Each row was made from one walk, in order. Every step used is in the known rows, and no mark comes twice. Write each row's walk.
(in the rows, 128 means zero)
Known rows
dubuv, vubazos, zibo, gufur: [142  98 138  92 123 133 162 111 140 163 159  96 188 137  97 116  91 200
 154 115 148 102 115 147  97 111 103 105 123 116 114]
gufur, zibo, peled: [147  56 151 163 184 145 119 130 127  65 149 111 134 141 164 114  97 160
 146 109 107 112 116 127 130 105  96 106 114 114  71]
peled, gufur: [139 132 136 108 159 117 140  74 105 105 121 101 123 128 119 136 118 134
 112 132 147 110  96 127  98 133 159  96 138 160 143]
binis, kufev, zibo, peled: [171  81 118 123 223 126  68 103 144  84 189 125 125 182 146 163  97 178
 147 141  84 110 160 107 158 120 140 111 160  89  48]
gufur, zibo: [139 113 157 149 134 141 116 164 112 100 121 115 134 139 164 111  98 128
 138 100 110  86  91 141 118  90 105  90 139 112 120]
bobo, peled, gufur, zibo: [121  95 164 131 166 117 150  71  76  66 126 106 117 140 154 145  91 101
 128  72 123 106  69 115 103 103 154  53 129 154 118]
dubuv, vubazos, bigim: [168 150 142 119 125  81 164 115 142 169  92 111 143 137  95 153 171 118
 136 141 178 164 112 126  91 154 104 148 122 120 122]
peled, vubazos, zibo, gufur: [128  67 160  91 114 115 164 102 167 145 175 112 152 153 113 151  83 189
 139 124 136  64 139 176 105 103 105 104 135 121 129]
peled, gufur, zibo: [153 112 160 135 159 134 130 115  96  75 114  92 130 138 158 119  90 134
 125 106 127  70  65 141  93  97 132  61 147 137 132]
gufur, peled, vubazos, zibo: [181  88 153 122 119 104 193 115 145 152 154 121 122 171 133 160  92 138
 119  89  82  66 140 165 158 121 110 103 141  96 110]
zibo, gufur, peled, vubazos: [104  45 169 111 150 102 164  84 106 130 129 139 152 161 128 166  85 136
 143 107 146  85 125 150 131 154 146 104  94 104 103]
zibo, vubazos, bigim: [124 127 136 123 152  87 135 130 172 165  87 149 147 142 121 156 162 116
 134 170 196 141 138 144 109 120 101 176 104 134 134]
binis, gufur, peled, vubazos, dubuv: [133  83 178  72 148  64 208  60  90 189 133 152 107 202 164 175 114 115
 170 122 142 123 124 134 102 159 128  83 130  54 104]
zibo, gufur: [ 87  81 131 105 140 134 116 105 126 129 153 128 163 119 114 119 105 173
 157 150 165 107 125 140  95 128 132 114 109 142 117]
bigim, vubazos, zibo, gufur, peled: [150  44 145 116 166 124 174 121 129 146 153 129 188 157 133 106  79 198
 174 121 105  74 122 176 149 132 105  99  74 128  88]
dubuv, vubazos, zibo: [189 150 135 115 110 128 177 138 141 164 139  92 151 150 110 125 110 157
 128  87 108 125 122 134 125 111  99 117 142  99 125]
peka, vubazos: [167 110 127 150 150 113 134 141 125 127  93 132 148 182 142 156 152  94
 143 127 112 152 155 141 107 158 113 122  86 123 145]
peka, vubazos, dubuv: [162 120 140 125 154  92 177 119 120 170  88 150 130 207 158 132 182  87
 166 141 115 164 158 142  75 136  76 101 103  92 159]
gufur, zibo, peled, vubazos: [149  51 193 152 168 122 155 116 141  67 125 110 120 172 165 167  88 140
 125  81 109 103 121 142 132 108 102 107 111  91  94]
binis, kufev: [131 116 125 128 144  91 103 134 110 126 135 112 113 168 153 167 110 148
 132 134 129 124 130 127 146 134 129 108 155 123  85]
kufev, zibo, vubazos: [134 148 136 107 190 156  82 148 161 132 113 165 171 173 140 141  97 129
 137 123 124 106 149 115 145  76 148 148 127  79 145]
zibo, vubazos: [100 128 138 128 160 132 127 143 142 140  85 151 161 151 145 141 113 130
 131 122 167 142 133 125 143 101 123 165  91 115 139]
peled, bobo: [142 150 139 150 108 102 139 120 127 135 104 177 103 125 130 144 121  95
 115  91 154 107  87 140 132  85 149 115 153 141 144]
dubuv, vubazos: [149 152 146 119 129 126 158 126 109 144  88 110 153 141 113 134 125 126
 127  88 146 165 108 105 121 140 129 131 115  96 124]
peka, vubazos, zibo: [210 111 120 143 128 116 151 152 158 151 140 112 147 185 137 144 134 131
 142 123  80 109 160 167 114 128  80 110 121 124 140]
bobo, peled: [ 90 102 133 126 135 111 155  71 106 115 144 146 110 131 124 157 132  90
 133  85 122 168 138  99 141 140 155 118 105 147 109]

Write each row's walk
[145  69 200 128 172  98 195  92 134 115 119 132 104 198 179 140 122 125
 151 100 114 119 129 143 100  86  67  90 129  63 113]
gufur, zibo, peled, vubazos, dubuv
[121  99 162 127 181  78 153  81 127 118  85 132 138 152 141 172 131  94
 135 121 188 126  90 130  90 100 122 115 102 156 126]
bobo, peled, gufur, zibo, vubazos, bigim
[150  74 133 122 205 123 145  45 118  71 144  96 125 128 121 139 117 164
 119 140 142 129 112 118 110 142 150 112 115 157  96]
zibo, peled, gufur
[143 115 162 129 178  90 136 121 144 124  74 118 153 151 144 150 130 123
 132 150 194  96  86 152  82  92 105 121 120 144 138]
peled, gufur, zibo, vubazos, bigim
[194  89 131 130 164 137 174 106 153 125 165  92 150 148 113 124 110 189
 133  97 107 145 140 123 137 123  89 133 114  99  74]
dubuv, vubazos, zibo, peled
[100  96 174 119 125  89 188  64 121 112 118 142  94 162 130 202 114  76
 114  60 124 156 141 116 141 136 153 120 107 121 128]
bobo, peled, vubazos
[157  90 161 127 134  55 180  91 143 158 108 138 112 158 115 186 153  92
 126 139 153 109 129 156 120 168 117 130 120 116 106]
gufur, peled, vubazos, bigim
[181  85 127 102 242 115  89  51 123  67 177  98 120 178 137 167  90 176
 131 142 108  97 126 111 125 124 172  82 169 122  67]
binis, kufev, zibo, peled, gufur
[129  79 127  97 122 134 135 114 155 151 193 111 165 126 108 108  93 201
 153 149 133  72 135 167 101 103 104 103 133 140 113]
vubazos, zibo, gufur
[148  80 131 137 125 103 156  97 115 158 159 174 149 134 123 129  84 144
 149  98 142  48  86 170 137  89 144  80 139 134  99]
vubazos, zibo, gufur, peled, bobo
[187  76 125 117 187 126 162  56 145  89 178  81 124 134 117 128 105 190
 117 136 115 101 121 137 113 119 125  98 139 156  93]
vubazos, zibo, peled, gufur
[145  74 156 101 143 132 167 132 169 141 157 113 179 151 125 109  86 221
 172 130 120  85 131 182 120 101  87 113  87 143 126]
bigim, vubazos, zibo, gufur
[ 97  50 125 117 164 123 127  93  90 138 150 144 172 133 122 119  96 157
 166 136 145  92 118 139 130 153 144 101  93 127  78]
zibo, gufur, peled
[110 105 138 104 164 105 165  24  88  95 133 117 108 129 116 161 122 100
 117  96 143 152 105 103 112 144 181  89 118 175 126]
bobo, peled, gufur
[158  66 162 152 156 103 130 101 111  92 155 154 115 142 170 161  70 147
 158  91 155  94  64 133 114  96 143  85 144 117  69]
binis, gufur, zibo, peled, bobo
[175 116 159 114 102 109 181 125 173 146 152 107 113 164 127 161 100 144
 109  98  95  77 144 168 135  99 100 114 158 105 141]
peled, vubazos, zibo
[169  59 185 150 158  75 161 103 170  99 125 114 107 158 138 177 136 127
 132 133 148 106 123 157  99 126  82 126 125 115  94]
gufur, zibo, peled, vubazos, bigim
[126  68 124  95 191 145  89  95 106 130 177 155 180 150 120 118  84 153
 171 140 108  62 130 131 130 135 167  88 124  94  82]
kufev, zibo, gufur, peled
[163  74 158 140 141  99 189 116 130 149 126 177 161 155 139 125  76 159
 162  83 130  61  83 182 152  90 129  90  98 139 109]
bigim, vubazos, zibo, gufur, peled, bobo
[198  65 148 144 181 134 184 126 187 103 158 105 143 159 145 117 101 207
 151 114  80 128 151 159 164 110  75 141  83 132  88]
bigim, vubazos, zibo, peled
[205  71 153 120 206 122 191  70 158  83 148  82 136 155 136 128  97 206
 132 121 104 112 117 153 132 119 110 110  99 163 105]
bigim, vubazos, zibo, peled, gufur
[ 95  95 169 129 192 123 147  94  94  85  82 130 151 163 166 154  83 108
 129  68 157 123  83 111 120  79 146  96  91 136 129]
bobo, peled, gufur, zibo, vubazos
[148 119 134 159 126  98 152 110  92 141 109 189 117 135 140 143 110  84
 127  82 138  95  81 140 157 109 164 103 133 126 109]
gufur, peled, bobo
[165  34 118 129 162 115 149 111 112 154 161 131 190 174 127 131 104 155
 175 134 106  79 144 171 116 156 109  86  85 123  90]
peka, vubazos, zibo, gufur, peled
[160  96 145 131 125 100 179  95 101 170 131 163 167 145 112 135  81 145
 151  65 155  77  72 152 130  98 144  82 128 114  96]
dubuv, vubazos, zibo, gufur, peled, bobo
[179 116 135 145 181 129 105  96 153  94 155 184 115 147 129 146 105 120
 133  97 112  94 114 120 142  71 161 115 159 107 105]
kufev, zibo, peled, bobo
[133  49 119 112 147 129 147 102 116 155 189 128 175 138 118 112  87 183
 165 133 118  61 127 162 131 132 122  89 115 126  76]
vubazos, zibo, gufur, peled
